Each row was made from one walk, in order. Every step used is in the known rows, and no mark comes twice. Write each row's walk.
Known rows:
n > k > c > r > x: [ 5.674 -0.846  0.786 -1.085  1.418 -1.550  2.199 -0.635 -0.851  0.316
  1.519 -4.026 -2.418 -3.909  0.724  1.892  3.528 -0.399  5.649 -1.587
 -0.855 -6.175 -2.290 -1.406  2.068 -0.010 -2.168 -2.272 -3.306  0.161]
t > w: [ 0.737 -0.864  1.062  3.765 -1.968  1.291  0.347  1.216 -0.627 -0.634
 -0.020  1.302  1.128 -1.160 -2.886 -0.350 -1.699 -3.420  0.205  2.731
  2.156  1.816  3.432 -1.798 -1.648  1.210 -1.936  1.713 -1.589 -1.731]
k > n > a: [ 0.323 -3.354 -0.926 -0.954  1.889 -2.350  0.151 -5.148 -4.918  1.605
  2.365 -3.281 -1.304  1.548 -1.252 -0.879  0.058  1.979 -2.908 -1.799
 -4.303 -5.851  0.878 -4.170  6.724  2.320  0.383  1.925 -3.411  0.295]
c > k > n: [ 1.092 -0.505  0.238 -1.400 -1.927 -0.849  0.166 -5.194  1.568 -2.414
 -1.460  0.419  0.817  3.563 -0.472  1.656 -6.066 -1.751  1.894 -3.242
 -4.714 -0.735 -1.481 -0.215  2.268 -2.515  3.307 -1.859 -1.668 -5.568]
w > k > n > t: [-1.036 -2.778  1.701 -2.708  0.513 -3.734  3.459 -6.160 -0.374 -4.841
  1.969  0.919 -3.693  1.770 -1.284  0.573 -2.119 -0.587  0.660 -2.728
 -4.010 -2.142  0.389  0.899  1.918 -0.684  0.500 -0.729 -3.912  0.978]
w > k: [-1.660 -3.263  0.819 -4.563  0.098 -0.849  3.823 -1.240  1.254 -4.771
 -0.920  0.476 -3.480  3.107  0.157  0.118 -0.801 -1.432 -1.046  0.007
 -2.337  0.386 -0.485  1.473 -1.016 -1.543  0.188 -3.095 -2.756  0.920]
t > w > k > g: [ 0.180 -3.209 -0.893  0.602 -1.768  0.213  3.281 -0.209  1.050 -3.113
 -1.339  1.266 -3.048  1.496  0.176 -0.729 -1.188 -4.032  0.013  2.204
  0.475  0.788  2.601  0.013 -4.239 -0.188 -1.472 -1.148 -4.505 -3.006]
g > k > c > t: [ 3.295 -0.323  2.745 -1.483 -4.435 -2.090  0.180  1.462 -3.208 -3.100
 -4.439 -1.663 -1.311 -2.618 -1.643  4.393 -4.228  1.710  3.087  0.743
  1.485 -0.711 -2.114 -0.222 -2.655  1.512  0.027  4.451 -2.295  1.861]
g > k > w: [ 3.263 -3.600 -4.984 -1.648 -6.462  2.431 -1.407  1.377 -2.419 -4.468
 -0.286  4.277 -2.057  3.580 -1.493  0.802 -5.831 -0.900  2.382 -1.949
 -0.602 -0.986 -3.310 -0.855 -0.885  1.067  2.941  5.829 -2.175  0.782]
k > w: [ 1.669 -2.191 -6.818  0.763 -2.825  2.299 -0.036  0.784 -2.765 -0.939
  2.185  4.936 -1.308  2.162 -0.449 -2.709  0.116 -1.255  1.849 -1.817
 -0.612 -1.663 -0.968 -1.507  0.830  1.276  1.594  1.212 -1.057 -0.018]
a > n > t > w > k: [ 2.544  1.505  4.074  6.785 -0.716 -1.593  1.026 -2.249 -1.576 -2.686
 -0.648  5.500 -0.746 -2.604 -2.766 -0.503 -4.655 -0.984  1.754 -0.847
 -2.153  3.385  4.134 -0.311  3.503  1.323 -7.108 -0.626 -2.581 -3.138]
r > c > t > w > k: [-2.089 -1.011  2.000  0.105  0.236  3.196 -1.999  1.330  1.253  0.113
 -3.558 -1.066 -0.298 -4.172  0.746  1.345  0.672 -1.312 -3.260  3.142
  3.976  1.985  0.412  1.252 -1.818 -1.975 -2.193 -1.102 -0.118  0.683]
x > w > k: [-2.031 -4.168  2.248 -1.306  1.193  0.527  0.986 -0.326  2.446 -4.296
 -0.572  4.338 -5.604  3.177 -0.513 -3.080 -2.770 -4.859 -1.428 -3.056
 -2.149 -0.416 -0.809 -1.290 -2.420 -0.836  2.547  0.538 -1.075  5.103]
g > k > c > r: [ 4.994  0.207  1.756 -2.769 -2.928  0.212 -0.840  2.336 -3.616 -3.729
 -2.908 -2.211 -2.408 -0.838 -2.550  4.559 -2.226  0.509  4.308  0.690
  1.290 -0.854 -3.434 -0.998 -0.766  0.527  1.003  3.686 -3.143  2.393]
x > r > c: [-1.254  3.205 -3.171 -1.050 -1.113  2.863 -4.099  1.032  4.607  0.086
 -2.890  0.426  0.610 -5.922  0.444 -0.795  3.607  1.040 -0.241  0.899
  1.331  0.098 -4.164 -0.380 -2.169 -1.206 -0.660 -2.693  3.201 -0.297]
r > c > k > n > a: [-0.656 -0.175  0.001 -2.830  1.425  2.895 -3.323 -2.112  3.417 -2.013
 -3.496 -2.897 -0.480 -0.304  2.800  1.234 -4.028 -0.115 -2.346 -0.342
 -1.435  0.153 -2.698 -2.134  2.989 -3.969  1.122 -2.275 -1.395 -0.510]
w > k > g: [-0.714 -3.168 -2.908 -4.532 -0.028 -1.364  3.857 -2.365  2.246 -3.874
 -2.016 -0.034 -5.949  3.494  4.226 -0.780  0.186 -1.351 -0.062 -0.467
 -2.124 -1.712 -0.962  2.771 -3.985 -2.238  0.464 -4.115 -4.198 -1.909]
c > t > w > k: [-0.643 -2.686  3.011  3.052 -2.290 -0.690  1.941 -0.534 -3.392  1.280
 -0.845  2.273  0.534 -2.222 -2.669  1.489  0.113 -2.389 -0.952  2.316
  2.135  0.154  3.922  2.486 -2.380  1.610 -2.835 -0.339 -0.636 -2.891]
c > r: [ 2.857  1.370 -0.108 -0.343  2.019  3.878 -2.002  0.856 -4.703  2.332
  2.426  0.041 -0.736  0.972 -2.349  1.652  6.072 -1.712  1.264 -0.013
  1.505 -1.667 -0.910  0.888  2.769 -0.450  0.619 -1.743  0.517 -0.754]
x > r: [-0.507  2.767 -3.160  0.353 -2.269  0.181 -1.407 -0.192  1.847  0.529
 -0.788  2.392  1.131 -3.955 -1.285 -1.101  3.169  0.672  1.525 -0.343
 -0.097 -1.230 -2.509 -0.037 -2.105  0.832 -0.726 -2.141  3.028 -2.338]
g > k > c > r > x > w > t: [ 4.260  1.361  1.639 -1.537 -3.284 -0.607 -1.228  1.631 -0.969 -4.452
 -2.811  0.242 -1.164 -1.494 -2.769  4.463 -3.140 -0.516  3.586 -0.953
  2.241 -3.180 -3.013 -2.480 -1.540  0.888  1.885  4.756 -2.400  4.568]
a > n > t: [ 2.646  3.409  3.140  6.313  0.346 -1.801 -0.577 -2.458 -1.883 -0.842
 -0.436  4.982 -0.029 -3.006 -1.588 -0.366 -3.655  0.849  1.722 -2.156
 -2.446  2.189  2.480  0.172  4.790  1.278 -6.174 -0.649 -0.901 -2.665]
c > r > x > w > k > n > a: [ 2.037 -1.492 -0.645 -3.231  3.223  3.312 -2.392 -2.689 -3.845  1.651
  3.029  1.789 -2.325  2.479 -3.815  0.471  5.792 -2.969 -2.365 -2.501
 -1.315 -7.350  0.657 -1.032  4.114  0.256  3.015 -1.445 -1.730  2.454]
a > n > k > c: [ 5.342 -0.572  2.104  2.840  0.148 -2.288  3.169 -0.922 -0.993 -1.319
 -2.136 -1.235 -2.186 -3.527  0.585 -0.071 -1.131  0.260  3.361 -2.021
 -5.046  0.082 -0.983 -2.245  4.926  1.281 -5.966 -2.339 -3.487 -3.576]

Write each row's walk:
[-0.145  1.320  1.494  0.031 -0.098  2.648 -3.617 -2.394  4.652 -2.913
 -2.964 -0.529  0.339 -2.027  1.086  1.735 -5.543 -1.755  0.206 -0.180
  0.504  1.995 -1.455 -0.964  0.999 -4.144  0.728 -0.853 -1.418 -1.251] => r > c > k > n > t > w
[ 3.436 -0.330  1.779 -2.431 -3.844 -1.797  0.322  1.948 -1.179 -4.902
 -4.141 -2.213 -1.839 -1.440 -1.026  3.482 -5.320  1.413  3.461  0.602
  0.754 -0.190 -3.131 -1.566 -2.093  0.644  0.920  4.762 -3.071  2.813] => g > k > c
[ 0.936  0.407 -6.662  3.819 -3.740 -0.376  0.829  0.137 -0.010 -2.529
  2.848  5.678  1.514 -0.150 -0.254 -1.489 -1.934 -0.988  3.395 -2.374
  1.525 -2.902 -0.901 -2.997  0.692  1.760  0.207  2.273 -0.055  1.156] => k > w > t
[ 3.436  4.393  2.750 -0.117  1.762 -1.763  0.248  0.324 -1.327 -0.542
 -1.294 -1.707  0.144 -5.022 -2.087  2.955  4.382 -0.224  3.876  0.304
  3.270 -4.909 -0.633 -2.991  0.467  0.650  0.014 -0.651 -1.304  4.752] => k > c > r > x > w > t
[ 3.205  2.340  4.993  6.350 -0.206 -2.668  1.662 -2.027 -2.088 -3.185
 -1.595  4.361 -0.901 -4.244 -2.893 -0.199 -4.298 -0.317  2.774 -0.367
 -1.721  3.278  3.938 -1.068  3.175  1.644 -7.469 -0.887 -3.226 -2.307] => a > n > t > w > k > c
[-1.850  1.694 -1.564  0.025 -2.068  2.375 -2.447  0.779  3.127  0.147
 -3.566  1.549  0.509 -6.518 -0.691 -0.003  3.660 -0.262 -0.793  2.131
  2.281  0.454 -2.190  1.109 -3.287 -0.891 -1.968 -3.467  2.664 -1.442] => x > r > c > t > w > k
[-0.445  1.404 -2.808 -0.618 -1.351  4.258 -2.921  0.769  5.856 -4.097
 -3.544  1.580  0.614 -0.896  3.001  0.856 -4.998 -1.747  0.585 -0.334
  1.558  1.672 -3.598 -1.353 -0.290 -4.297  1.032 -2.155 -0.039 -0.246] => r > c > k > w > t
[ 4.053 -2.247  2.886  2.497 -0.251 -3.326  3.828 -0.250 -1.468  0.403
 -0.020 -3.651 -1.783 -6.146  0.838  1.240  0.291 -0.167  5.382 -0.170
 -0.095 -3.876 -0.410 -1.403 -0.092  1.293 -4.726 -0.707 -3.186 -1.094] => n > k > c > t > w
[ 1.671 -1.279  2.511 -0.655 -1.134 -0.002  3.268  0.627 -0.849 -3.447
 -1.316  0.130 -0.886 -1.171 -3.602  1.533  0.866 -3.751  1.183  3.387
  1.715 -0.214  2.745 -1.408 -1.859  0.531 -1.570 -1.594 -4.409  0.254] => t > w > k > c > r > x
[-0.664 -2.972  2.594  2.710 -2.203 -1.514  2.090 -2.190 -4.108  1.298
 -0.356  1.374  0.214 -1.936 -3.098  1.439  0.642 -2.263 -1.464  1.510
  1.152 -0.790  3.667  2.124 -1.024  2.272 -1.967  0.209 -1.451 -3.099] => c > t > w > k > n
[-0.638 -0.823  0.716 -3.595  0.112 -0.961  0.142 -1.925  3.885 -2.806
 -1.472  3.031 -1.693  0.113 -1.226 -0.478  0.081 -2.336 -2.058 -2.101
 -0.789 -4.881  1.129 -1.390 -2.448 -0.465  3.550 -0.595 -1.692  5.049] => r > x > w > k > c
[ 3.681 -0.821  2.910 -0.139 -5.149 -1.837  0.216  1.779 -3.685 -3.024
 -4.489 -1.191 -0.668 -2.829 -2.454  4.178 -4.933  0.707  3.034  1.521
  2.362 -0.178 -0.825 -0.683 -2.923  1.818 -0.683  5.175 -2.776  1.099] => g > k > c > t > w
[-1.063  2.471 -3.255 -1.932 -0.947  2.520 -3.822 -1.518  4.205 -0.507
 -3.161  0.221  0.674 -3.988  0.387 -0.452  0.247  1.061 -0.444 -0.261
 -0.948 -1.382 -4.246 -1.778  0.189 -1.975 -0.100 -3.874  1.599 -2.466] => x > r > c > k > n > a
[ 2.056  2.358 -0.636  0.158  1.919  2.754 -3.396 -0.758 -0.937  1.647
  2.663  3.223  0.654  0.092 -3.126  1.502  5.131 -3.440  0.006 -2.034
  2.298 -5.651  0.241 -0.501  1.712 -0.131  2.565 -0.744  0.930  2.694] => c > r > x > w > t
[-1.662  3.236 -2.418  0.331 -1.245  2.176 -4.240  0.946  2.961  1.991
 -3.141  1.088  1.165 -7.301  0.063 -0.242  4.503  1.451 -0.700  0.939
  2.555 -0.188 -3.241  0.933 -2.555 -0.638 -1.346 -2.883  4.166 -1.423] => x > r > c > t
[ 4.741 -0.316  1.353  0.924  1.442 -2.395  2.123 -0.625  0.891 -0.987
  1.537 -1.995 -2.234 -4.772  0.501  1.464  1.886 -1.592  6.175 -2.706
 -0.258 -7.157 -2.240 -2.995  1.604  0.206 -2.001 -0.746 -2.746  2.326] => n > k > c > r > x > w > t
[-0.605  3.960 -4.676 -1.407 -2.138  3.208 -4.045 -0.352  6.818 -1.006
 -4.729  1.212 -0.212 -4.129  2.666 -0.414  0.911 -0.133  1.229 -0.042
  0.436 -0.138 -5.106  0.672 -3.849 -3.176  0.382 -4.898  2.381 -3.856] => x > r > c > k > g
[-0.542 -3.677  2.757  2.552 -1.334 -1.569  1.896 -2.307 -5.596  2.151
 -0.158  0.929 -0.245 -1.741 -2.892  0.982  0.230 -1.510 -2.614  1.911
  0.687 -2.268  4.539  0.565  0.438  2.650 -3.145  0.203 -2.003 -2.662] => c > t > w > k > n > a
[-0.631  1.245  0.212 -2.570  0.440  4.130 -3.502  0.664  5.857 -2.552
 -4.846 -1.200  0.229 -0.908  3.137  1.313 -4.089 -0.891 -1.013  0.787
  0.931  3.101 -3.325  0.072 -0.528 -5.261  1.030 -3.254  0.222 -0.743] => r > c > k
[-1.431 -4.476  0.527 -5.007 -0.063 -2.600  3.993 -4.746 -0.038 -4.810
  0.339 -1.092 -3.583  3.695 -0.847  0.465 -0.374 -1.203 -1.389 -1.747
 -5.147 -1.789 -1.010  0.276  1.550 -0.876  2.299 -1.192 -4.033  0.166] => w > k > n
[-0.252 -4.791  1.346  0.101 -0.742 -0.627  3.416 -2.011 -1.819 -2.812
  0.760  0.039 -1.628  1.791 -3.193 -0.523 -2.143 -2.876 -1.426  1.924
 -1.571 -0.579  3.551 -2.845  1.116  1.355 -1.629  0.675 -5.070 -0.722] => t > w > k > n > a
[ 1.423  1.169 -4.199  1.887 -4.724  0.975  0.307 -1.511  2.789 -4.663
 -0.590  6.273  1.849  2.838  0.407  0.517 -8.062 -2.878  4.583 -2.744
 -0.813 -0.453 -1.952 -1.481  0.116 -2.006  1.329 -1.769 -0.459 -4.227] => c > k > w > t
[-1.148  3.820 -2.829 -1.137 -1.910  3.280 -4.048  0.283  6.325 -1.372
 -4.161  1.260  1.089 -4.588  0.662  0.033  0.226  0.123  0.753  0.085
  0.486  1.008 -4.686 -0.070 -2.628 -2.969  0.207 -4.561  3.117 -2.793] => x > r > c > k
[ 1.438 -0.301  2.241 -5.916  1.167 -1.342  4.075 -0.824 -1.104 -4.575
 -1.856 -2.060 -3.707 -0.117 -1.203  2.631  3.238 -0.707  1.298  1.019
 -0.566 -2.009 -0.914  0.384 -0.211 -1.194  0.284 -4.459 -4.019  2.521] => w > k > c > r > x
[-1.559 -1.672  1.666 -0.032  0.143  2.285 -1.926 -0.378  0.710  0.329
 -3.082 -1.727 -0.515 -4.008  0.409  1.591  1.015 -0.984 -3.768  2.267
  2.585  0.974  0.341  0.744 -0.490 -1.574 -1.115 -0.305 -0.951  0.279] => r > c > t > w > k > n
[ 0.315  0.127 -2.968 -2.066 -0.963  5.560 -3.312  1.023  4.330 -3.146
 -3.708  1.366 -0.597 -0.063  2.809  0.142 -4.113 -1.769 -0.066 -0.295
  0.454  2.266 -3.680 -0.665 -0.164 -4.431  1.756 -2.524 -0.353 -0.773] => r > c > k > w
[ 0.236 -0.922  2.592  5.267 -2.358 -0.307  0.181  0.230 -4.073  3.593
 -0.587  1.958  1.942 -3.674 -2.510  1.184  0.828 -1.633 -0.763  2.367
  3.498  0.105  4.333  1.756 -1.835  2.245 -3.061  1.045  0.640 -3.385] => c > t > w
[ 0.935 -2.071  3.350  0.331 -1.475 -0.997  4.340  0.940 -0.087 -4.810
 -2.032 -0.384 -1.693 -1.472 -2.764  0.553 -1.691 -3.357  1.553  3.595
  1.021  2.044  2.694 -1.906 -2.442  0.722 -2.570 -0.491 -4.485  0.458] => t > w > k > c
